Known rows, with every step that occurs
dinebat -> fofer: [  8   1   4  -1   4  -1  -7   3  -9   0  -7   4 -20   5  10  -9   3   3
   4   4   4  11  -9  -6  -1   5   7   2  -6  -5  -3   6 -12   2  -2]
gigim -> vemagid: [  5   3  -2   2   1 -12  -1   1  -8  -5  -8   2  13   2  -2  -1   7   3
  20   9  -3  -3   0  -1   1  -1   5  -4  -1  11  -3   8   9  -7   1]
gaku -> pebe -> kedu -> fofer -> kanad -> loku -> nenol: [-24 -15  19 -33  -5  -2  -2  14  -1 -26  22   6  17   0   5 -24  18  39
   5   7   8 -18  -3  30  -6  23  18  -3  20 -34  -6 -12  17   9  -5]
kilid -> fofer: [ -2   3   8  -2  -2  -7   7   9  -9   8  -6   1  13   6  11   1   1  -9
   7   0   5   7  -5  -2  -1   6   5  -9   0   1   0  -9 -22   2  -2]
fofer -> kedu: [ -4  -2  -2  -7  -3   0  -6   5   3   7   4  -4   8  -7 -19  -6  -1   3
  -1   1  11  -3  -1  -5  -7   2   1   3   1  -1   0  -1   8  -4  12]
renepo -> dinebat: [-11   1 -13   5  -4  -2  14   0   6 -10   7 -10  11   4  -4  -1   1  12
   6   1  -5   2  11  -2   0   5  -5   7  -6   9  -1  11   4   0  -5]
mano -> nenol -> loku: [ -8   0   0 -21   3   1 -16  -2  -3  -2 -29   3   8  -5   5  -7   5  21
  -1   2  10   3   9   5   2   7   4  -9   8   7  -7   4  23   2  -2]
kilid -> fofer -> kanad -> loku: [-12  -4  24  -7   0  -5   8  10  -7   2  21   7  26   3  -5  -7  10  -2
  10   1   1  -1  -1  -8  -3  23   9  -5  21   9  -8 -20   9   3   0]
nenol -> mano: [ -4   4   3 -14   5   4  -1  12   3  -5 -14   3   3   3  -2   3   2  13
   7   1  -3  -2   7  -2   0  -7  -6   3   3   5  -3   9  11   5  -4]
mano -> nenol: [ -3   1   2  -7   0   3 -11 -10  -5  14 -14  -3   5  -5   1  -7   4  21
  -9   0   7  -1   4   3   3  -2   4  -1   4   5  -3  10  -6   0  -2]
mano -> nenol -> loku -> kanad: [-15  -5   5 -24   0   4  -9  -6  -5 -27 -23   3  11  -7   2 -17  12  24
  -2   8  10   1  15   7   3  17   2  -7  16   4 -10   1   7  -3 -12]
gaku -> fofer: [ -3   0   1 -11   2  -5   6   5   5   0 -10   5  -7   3  19  -8   0  16
   2   5   8  -2  -3  -8  -2  -1   6   0   0  -4  -3  -2   9  -2   3]
dinebat -> tipon: [ 18   1  -4  14  -6   0 -12   5   5   3 -13   5 -20   4  -1  -8   2   4
  -4   3   0   4   3   3  -6   0   0   3  -7  -4  -3   7   3   3  -6]
dinebat -> fofer -> vemagid: [ 12   1  -2  -5   5  -9   7   9 -15  -2 -10   7 -20   3  -8  -9   5   8
  10  13   5  13 -16 -14   2  14   8  -1  -3   9  -6   9  -9  -5   4]
kilid -> fofer -> dinebat -> renepo: [  3   2   8   7  -2 -15  19  -6   1   9  -4   2   2   4 -15 -10   0   3
   5  -4   7  17  -3 -17   4  18  11  -8  -6   4  -1   4 -27   6  -5]
zekif -> fofer: [-1 -1  1 -5  2 -2  3  5 -6  5 -8  2 -9  1 16  2 -4  9 27  5  1  8 -4 -9
  2  0  7 -9 -1 -1 -1 -4  1 -3 -3]
loku -> nenol -> fofer: [-14   3  -6 -36   9   1   0  -1 -12 -17 -25  -4   5   8  18 -15   5   2
   5   4   7   6  -5   4  -5   8   1   1   8  -4  -5  -1 -27   1  -6]
pebe -> kedu -> fofer -> kanad -> loku -> nenol: [-24 -11  12 -33   1   1  -9   9   5 -28  31   4  17   3  -5 -21  16  10
   1   7  -2  -8   2  18  -1  27  10  -2  22 -29  -7 -16  14  12  -8]
kedu -> pebe: [ -6  -2   4   2  -5   1   0   4  -3   1  10   0   4  -2   6  -4  -4   6
   4   1 -10   2  -5  15   4  -2   3  -4  -2 -16   5   1  -7  -1   1]
zekif -> fofer -> kanad: [ -4  -2  11 -12   3  -7  12   1 -11  25   8   8  -2  -1   3  -7   0  10
  30   8  -3   3  10 -17   1   9   8 -10   9   2  -5  -3  13  -2  -2]
kilid -> fofer -> dinebat: [ 10   0   8   1   1  -9  25   1  -1  10   3  -1  25   3 -14  -1   0  -6
   9  -4   7  17   5 -11   1  11   6  -4  -1   6  -2  -7 -24   2   0]
vemagid -> gigim: [ -4   2   2   4  -1  -8  -9 -11  -3   2   6  -1  -5  -4  -6   0  -1   2
 -11  -7  -5  -6   0   5  -6  -2  -1  -1   0   9   2  -2   7  -6   6]
kanad -> loku: [ -7  -4   7   0   1   7  -7   6   6 -25  10   0   6  -1  -2  -1   5   5
   0  -2   1  -3  -9   1  -1   8   3   4  11   3  -5 -12  20   1   0]
kanad -> loku -> nenol -> mano: [-18  -1   4 -27   8  10 -10  18   6 -54 -15  -2  13   3  -6  -8  12  21
   4  -1   2  -4   0   7  -2   6  -4  16  18  10 -10  -1   1  10  -7]
mano -> nenol -> fofer: [-11   6   3 -30   8   6 -11  -9 -12  19 -26  -1   5   2  19 -11   4  21
  -1   5  12   4  -1  -1  -1   2   6  -8   8   0  -5   7  -3  -3  -4]
gaku -> pebe -> kedu -> fofer -> vemagid -> gigim: [ -8  -7   4 -14  -8 -20   0   8  -9   5  10   9  -3  -4  -1  -8   8  37
  -1   7   5 -16 -13  24  -7   7  17 -17  -1 -19   5  -3  25 -10   9]
renepo -> dinebat -> tipon: [  9   2 -17  19  -9  -2   1   5  11  -5  -5  -4  -8   7  -5  -9   3  16
   2   3  -5   6  14   0  -7   6  -5  10 -13   4  -4  18   6   2 -12]
pebe -> kedu -> fofer -> vemagid -> gigim: [ -8  -4  -1 -15  -3 -17  -6   2  -3   1  19   6  -4  -1 -10  -4   5   8
  -5   7  -5  -6  -8  13  -2  14   9 -17   1 -12   3  -5  20  -7   6]
nenol -> fofer -> zekif: [ -2   4  -8 -22  10  -3   6  -7  -7  19 -15  -1   5   3   2  -7   2  -1
 -10   5   6   3  -1 -12  -2  -1  -2   1   4   3   0  -8   5  -5   6]
kanad -> loku -> gaku: [ -5 -10   9   0   0   2 -16   2   6 -47  12  -8   2   1 -13  -5  12  26
  -6  -4  -8  -8  -3   1  -1  12   0   7  12   5  -9  -8   3   2   0]
kilid -> fofer -> dinebat -> tipon -> disanik: [ 33   5   2  35  -7 -11   9   3   3  19 -10  10  16   5 -18  -4  -2  -1
   5   0   9  12  -6  -5   3   9   2   6  -6  -2  -9  -1 -18   6   4]
renepo -> dinebat -> fofer: [ -2   2  -8   4   0  -4   8   4  -2  -8   0  -5  -9   8   6 -10   3  14
  11   5  -1  13   0  -9  -1  12   2   8 -12   4  -4  17  -8   2  -8]
pebe -> kedu: [  0  -3   2  -4  -5   0 -13   2   6   0   8   0   6  -1  -3   0   0   1
  -3   3   9  -5  -8  17  -6  -2   4  -7  -3 -23   1  -3   9   4  -6]
loku -> gaku -> pebe -> kedu -> fofer -> kilid: [  1 -15  16  -8  -7 -19  -4  11  -1 -17  16   2 -16  -4  -9 -11  11  47
  -5   5  -6 -13  -7  21  -4   9  14 -11   1 -49   3  -7   0  -1   7]
zekif -> fofer -> kanad -> loku: [-11  -7  17 -11   3   1   6   8  -5  -1  16   8   4  -2   0  -7   5  15
  29   7  -2  -1  -1 -15  -1  18  12  -4  20   6 -10 -14  32  -1  -2]
pebe -> kedu -> fofer -> kanad -> loku -> gaku: [-15 -15  22 -21  -2  -3 -17   4   8 -26  43   2   8   4 -14 -17  19  28
  -2   6 -15 -15   7   9  -1  28   7  -7  20 -28  -9 -13  27   8  -5]
kanad -> loku -> gaku -> fofer -> kedu -> pebe: [-18 -13  10 -13  -6  -1 -15  17  10 -41  15  -5   7  -3  -8 -24   9  52
  -1   3   2  -9 -12   2  -6  10  10   7  11 -16  -7 -10  14  -6  15]

Rows
[-10  -9  10  -3   1  -6   1   1  -2 -36  28  -8  -1   8 -21 -24  20  42
   8   6 -13   0  10 -15  -3  33   3  14  10  12 -16  10   6   4  -6]
renepo -> dinebat -> fofer -> kanad -> loku -> gaku
[ -3 -10   1  -9   4  -7  -2   0  10 -37  -1  -5   0   2 -12 -17  15  42
 -21   2   2 -11  -4 -14  -1   8   1  15  13  10 -12 -15  15  -4  10]
kanad -> loku -> gaku -> fofer -> zekif
[-17 -13  26 -33   0  -4 -14   4  -7 -19  15   2  15   3  -2 -22  19  57
   5   8  10 -22  -9  18 -18  16  14  -8  22 -26 -11 -10  31   0  -3]
nenol -> fofer -> kanad -> loku -> gaku -> pebe -> kedu
[ -5   1   6  -8  -5  -7   0  14  -6  11  -2  -2  22  -1  -7  -5  -1  -5
   7   1  16   4  -5  -8  -8   8   7  -6   1   0  -1 -10 -14  -2  10]
kilid -> fofer -> kedu
[ 13   6 -19  38 -12  -3  -1   1  11   2  -8   2   2   6  -8  -5  -1  17
   2   4  -4  -3   1   3   2   4  -9  16 -10   0  -8  17   8   3   0]
renepo -> dinebat -> tipon -> disanik
[-18  -9   1 -29  -3 -11 -12  16   6 -31 -12   0   5  -3   0 -24   5  48
   6   6   4  -1   3   4  -6  10   8  -7   3 -16  -7  -5  21  -5  16]
nenol -> loku -> gaku -> fofer -> kedu -> pebe
[  5  -7   3 -12   0  -3   9   0  15   6  25   2  10   1 -13  -4   1   3
   3   2   0   9   6   7   3  11   7  -9  -4 -31   2  -5  10   6  -5]
pebe -> kedu -> fofer -> dinebat
[ -7  -4   3 -14  -3  -1  -9   7   7   2  16   5  -1   4  14  -3   2   1
   0   5  -2  -2  -2  16   1   5   8 -13  -3 -36   4  -6  12   6  -6]
pebe -> kedu -> fofer
[-13  -5   0 -11   2   6  -7   5   2 -48  -2  -5  11   0  -4 -10  10   8
  -3  -2   4  -2  -8   9  -1  13   1  14  15   5  -8  -9 -10   5  -4]
kanad -> loku -> nenol
[-19  -8   4 -37  -3  -7 -24   8   2 -18 -25  -3   9  -8   1 -30  10  69
  -3   7  12  -3   7   6  -3   9  12  -8   8 -12 -10   6  17  -5  13]
mano -> nenol -> loku -> gaku -> fofer -> kedu -> pebe
[ 24  -7  -4  -8   2 -15  -2   6  18 -32 -28   6 -16   6 -15 -23  10  43
   0   4   5  13  20 -11  -7  16   3   2  -5   1 -16   6  22   3  -4]
nenol -> loku -> gaku -> fofer -> dinebat -> tipon
[-11  -8   4 -16  -7  -8  -7  10   4 -16   6  -6   0  -3  -5 -23   4  49
   0   4   1  -6  -1   1  -4   2   7   2   0 -19  -3   2  -7  -7  15]
loku -> gaku -> fofer -> kedu -> pebe
[-17 -14  26 -20  -6  -2  -1  14   2  -2  33  12  14  -1   5 -14  13  36
   7   7   4 -20  -5  21  -6  18  19 -10  17 -35  -2 -14  47   5  -1]
gaku -> pebe -> kedu -> fofer -> kanad -> loku
[-11 -11   6 -17  -2  -2 -15  13  13 -42   7  -5   3  -2 -13 -20  13  47
  -4   2  11 -12  -9 -12 -10  13   7  10  13   0 -13 -11  20  -4  13]
kanad -> loku -> gaku -> fofer -> kedu
[-19 -12  27 -40  -1  -1 -25  -5 -12  -7   2   0  20  -2  -1 -28  23  79
  -3   9  18 -24  -5  21 -15  15  18  -9  27 -22 -15   0  28  -1  -6]
mano -> nenol -> fofer -> kanad -> loku -> gaku -> pebe -> kedu
[-11  -4   3 -10  -5   0  -2  14  -7  14   4   0   3  -7   4  -8  -8  18
  30   6   3   7  -8   0  -2   0  12  -9  -2 -17   4  -4   3  -7  10]
zekif -> fofer -> kedu -> pebe
[ -7 -11   8 -25  -7  -7 -31   1  -3 -20 -29  -3  11  -6   2 -16  15  73
  -6   4  21 -16   4  34 -10   2  14 -14   4 -22  -9   8  20   2  -5]
mano -> nenol -> loku -> gaku -> pebe -> kedu
[-13 -17  27 -16  -3  -6   2   6  -4 -25  28   4   3   1  -1 -19  22  55
   4   3 -13 -19   8   4   1  24  13  -1  20 -12  -8  -8  18   2   5]
kedu -> fofer -> kanad -> loku -> gaku -> pebe
[  6  -2   6   0   4 -12  12   9  -8   8  -3   6 -21  -6  -5   2  -5   7
  22   5  -4  11  -9 -16   1   5   9  -8   3  -8   2 -10   4  -7   6]
zekif -> fofer -> kilid
[ -9 -11  18  -6   1  -2  -8  -3   1 -29  28  -2   8   0 -27 -13  17  28
  -3   0 -13 -13   8  -6  -2  21   1   6  22   8 -13  -7  14   3   2]
fofer -> kanad -> loku -> gaku
[ -5   0 -11  -3  -4  -4   2  10   1  -4   3  -9   0   2 -13 -17   2  18
  11   6  10  11  -1 -14  -8  15   3  11 -11   2  -3  16   0  -1   4]
renepo -> dinebat -> fofer -> kedu
[  2   1 -14  -1   1 -11  20  10  -8 -10  -4  -2  -8   7 -12 -11   6  20
  16  14   1  15  -7 -17   2  21   5   6  -9  18  -7  21  -6  -6  -2]
renepo -> dinebat -> fofer -> vemagid
[ -8 -17  25  -9  -8  -6 -13   5   1 -26  29   0  15  -3 -21 -17  18  57
   0   4   6 -26  -3  22 -13  13  13  -1  18 -22  -9  -7  29   3  -2]
fofer -> kanad -> loku -> gaku -> pebe -> kedu
[-21  -1  18 -36   9   8 -11  -8 -11  12  -1   4  18  -1   2 -19  13  28
   1   7   8  -3   1  -8  -3  19  10  -4  30   7 -12  -3  30  -1  -2]
mano -> nenol -> fofer -> kanad -> loku
[ 11  -3   0  -4   5  -5  22  -1   1  10  -1   0   2  -2  -8  -1  -5  10
  28   0   4  19   5 -18   4   5   8  -4  -3   4  -2  -1   1  -2  -3]
zekif -> fofer -> dinebat
[ -1  -2  -6 -10   3  -5   9  -2   2  13   5   1  -1   1   0  -6   4  -2
 -14   4  -9   1   8  -9  10   5  -1   1   0  -5   4  -8   3   0   7]
kedu -> fofer -> zekif
[-16  -1  -8 -34  13   3  -2  -2  -5 -32 -17  -7  16   4  -1 -18  12   6
 -13   3  11   1  -9  -2  -4  12  -1  13  19   8  -9 -18  -5   0   2]
kanad -> loku -> nenol -> fofer -> zekif
[-21  -1   1 -35  10   8  -8   5  -4 -44 -15  -4  11   6  16 -15   9   8
   4   2   9   3 -14   6  -6  16   3   7  18   0 -10 -13  -7   3  -5]
kanad -> loku -> nenol -> fofer
[ -9  -4  13 -17   2  -5  10   0  -3  19  23   9   0   3   2 -10   7   0
   6   6 -15  -1  17  -8   7  17   5  -8   9 -10   0  -3  13   4   2]
kedu -> fofer -> kanad
[ -6  -8   9 -14  -9  -4  -2  13   2   5   8   7   0   1  23  -6   4  29
   4   6   8 -12  -7  27  -4   1  15 -14  -5 -43   5  -4  14   3  -4]
gaku -> pebe -> kedu -> fofer
[ -7 -18  16  -5 -10 -10  -7   0  15 -41  21   0  -9   1 -17 -24  16  67
  -4  -1   3  -9  -8  14   0  24  21  -5   1 -36  -4   0  14   9  -6]
kanad -> loku -> gaku -> pebe -> kedu -> fofer -> dinebat -> renepo
[ -8 -15  21 -21  -8 -14  -3   3  -4   1  25   5   3   2  -1 -20  16  52
   2   8  -5 -22  11  21  -4  14  13 -13   7 -38  -3   1  10   5  -2]
loku -> gaku -> pebe -> kedu -> fofer -> kanad
[  7  -4   2  -9   5  -3  21  -2   8   6  16   2   5   2  -9  -4   0   0
   5  -1  -8  14  13 -10  10  14   4  -1  -2  -9   0  -1   0   4   1]
kedu -> fofer -> dinebat
[  0  -6   7  -4  -9  -3  -7   8  -1   2   1   2   6  -4   7  -4   2  30
   1   3  18 -15 -13  29 -11  -8  11  -6  -4 -30   3  -1  14   0  -4]
gaku -> pebe -> kedu
[-16  -7  10 -19   5   2   1   1  -3 -30  13   0  18  -1 -18 -17  14   9
   1   1   0  -7   3   2  -2  21   3  12  25   8 -12  -8   2   6  -2]
fofer -> kanad -> loku -> nenol
[ -5 -20  22  -7  -7 -12 -11  17   4 -42  26   2 -10  -4 -11 -11  16  53
  -7   4  -5 -17 -16  22  -5  18  17  -6  12 -46  -2 -18  19   0   7]
kanad -> loku -> gaku -> pebe -> kedu -> fofer -> kilid
[-17 -15  21 -42  -5 -13 -19   1  -6   0  -4   7  11  -3   3 -26  22  72
   0  10   5 -18  21  26  -3  20  18 -22  14 -31  -9   5  33   6  -4]
mano -> nenol -> loku -> gaku -> pebe -> kedu -> fofer -> kanad
[  0  -7   8  -8  -1 -10  -3  11   5   3  23   7 -13  -3  -9  -3   2  -1
  -5   7  -7   1  -8   9   1  11   9 -13   1 -43   7 -14  14   1   3]
pebe -> kedu -> fofer -> kilid
[-11  -8  27  -7  -1  -9   0   5  -7 -20  23  -1  23   6 -16 -13  17  19
   6   0  -8  -6   4  -9  -3  27   6  -2  22  10 -13 -15  -7   4   0]
kilid -> fofer -> kanad -> loku -> gaku
[-10 -18  12 -18  -7 -10  -6  20   0 -44  16   2   3   1  -8 -13  20  61
   4  11   1 -17 -18  21  -2  21  17  -8  10 -24  -8  -9  18  -3   4]
kanad -> loku -> gaku -> pebe -> kedu -> fofer -> vemagid
[ -1  -4   1  -6  -4  -8   2  -7  17   3  16   5 -12   2 -15 -15   2  12
  -2   2   0   9   1   2   6  18  13 -13  -9 -34   4   6   8  10  -9]
pebe -> kedu -> fofer -> dinebat -> renepo
[ -7  -6  15 -19   8   0  -6   5 -11 -29   8   4  -3   3  -8 -27  15  13
   5   6   4   4  -6  -4  -3  28   9  13  19   2 -14  -2  -7   8  -4]
dinebat -> fofer -> kanad -> loku -> nenol
[-14  -6  17 -16   3  -2   8   7   6  -9  17  11   5   2   0 -16   9  24
   5   6   4  -8   0 -14  -4  16   9   4  22   4 -11 -13  41  -1   3]
gaku -> fofer -> kanad -> loku
[-19  -7  10 -29   5  -4   7   7   2 -30   5   5  10   3   0 -25  15  27
   2   6   7  -8   1  -5  -4  21   8  12  25   4 -14 -10  12   4   0]
gaku -> fofer -> kanad -> loku -> nenol
[ -6  -6   0 -24   5 -12  -7   8   6 -37 -24   3  -8   5  13 -15   9  38
   3   5   2  -2   9  -5  -3  11   3  -5   4  -1 -11  -5  20  -1   3]
nenol -> loku -> gaku -> fofer
[  3   1 -17   4   2  -9  15  -2  -1   3  -3  -8  -4   5 -12 -14   5  13
  -6   5   1  10   4 -17   1   8  -4  16 -11  11  -2  12  -6   0  -1]
renepo -> dinebat -> fofer -> zekif
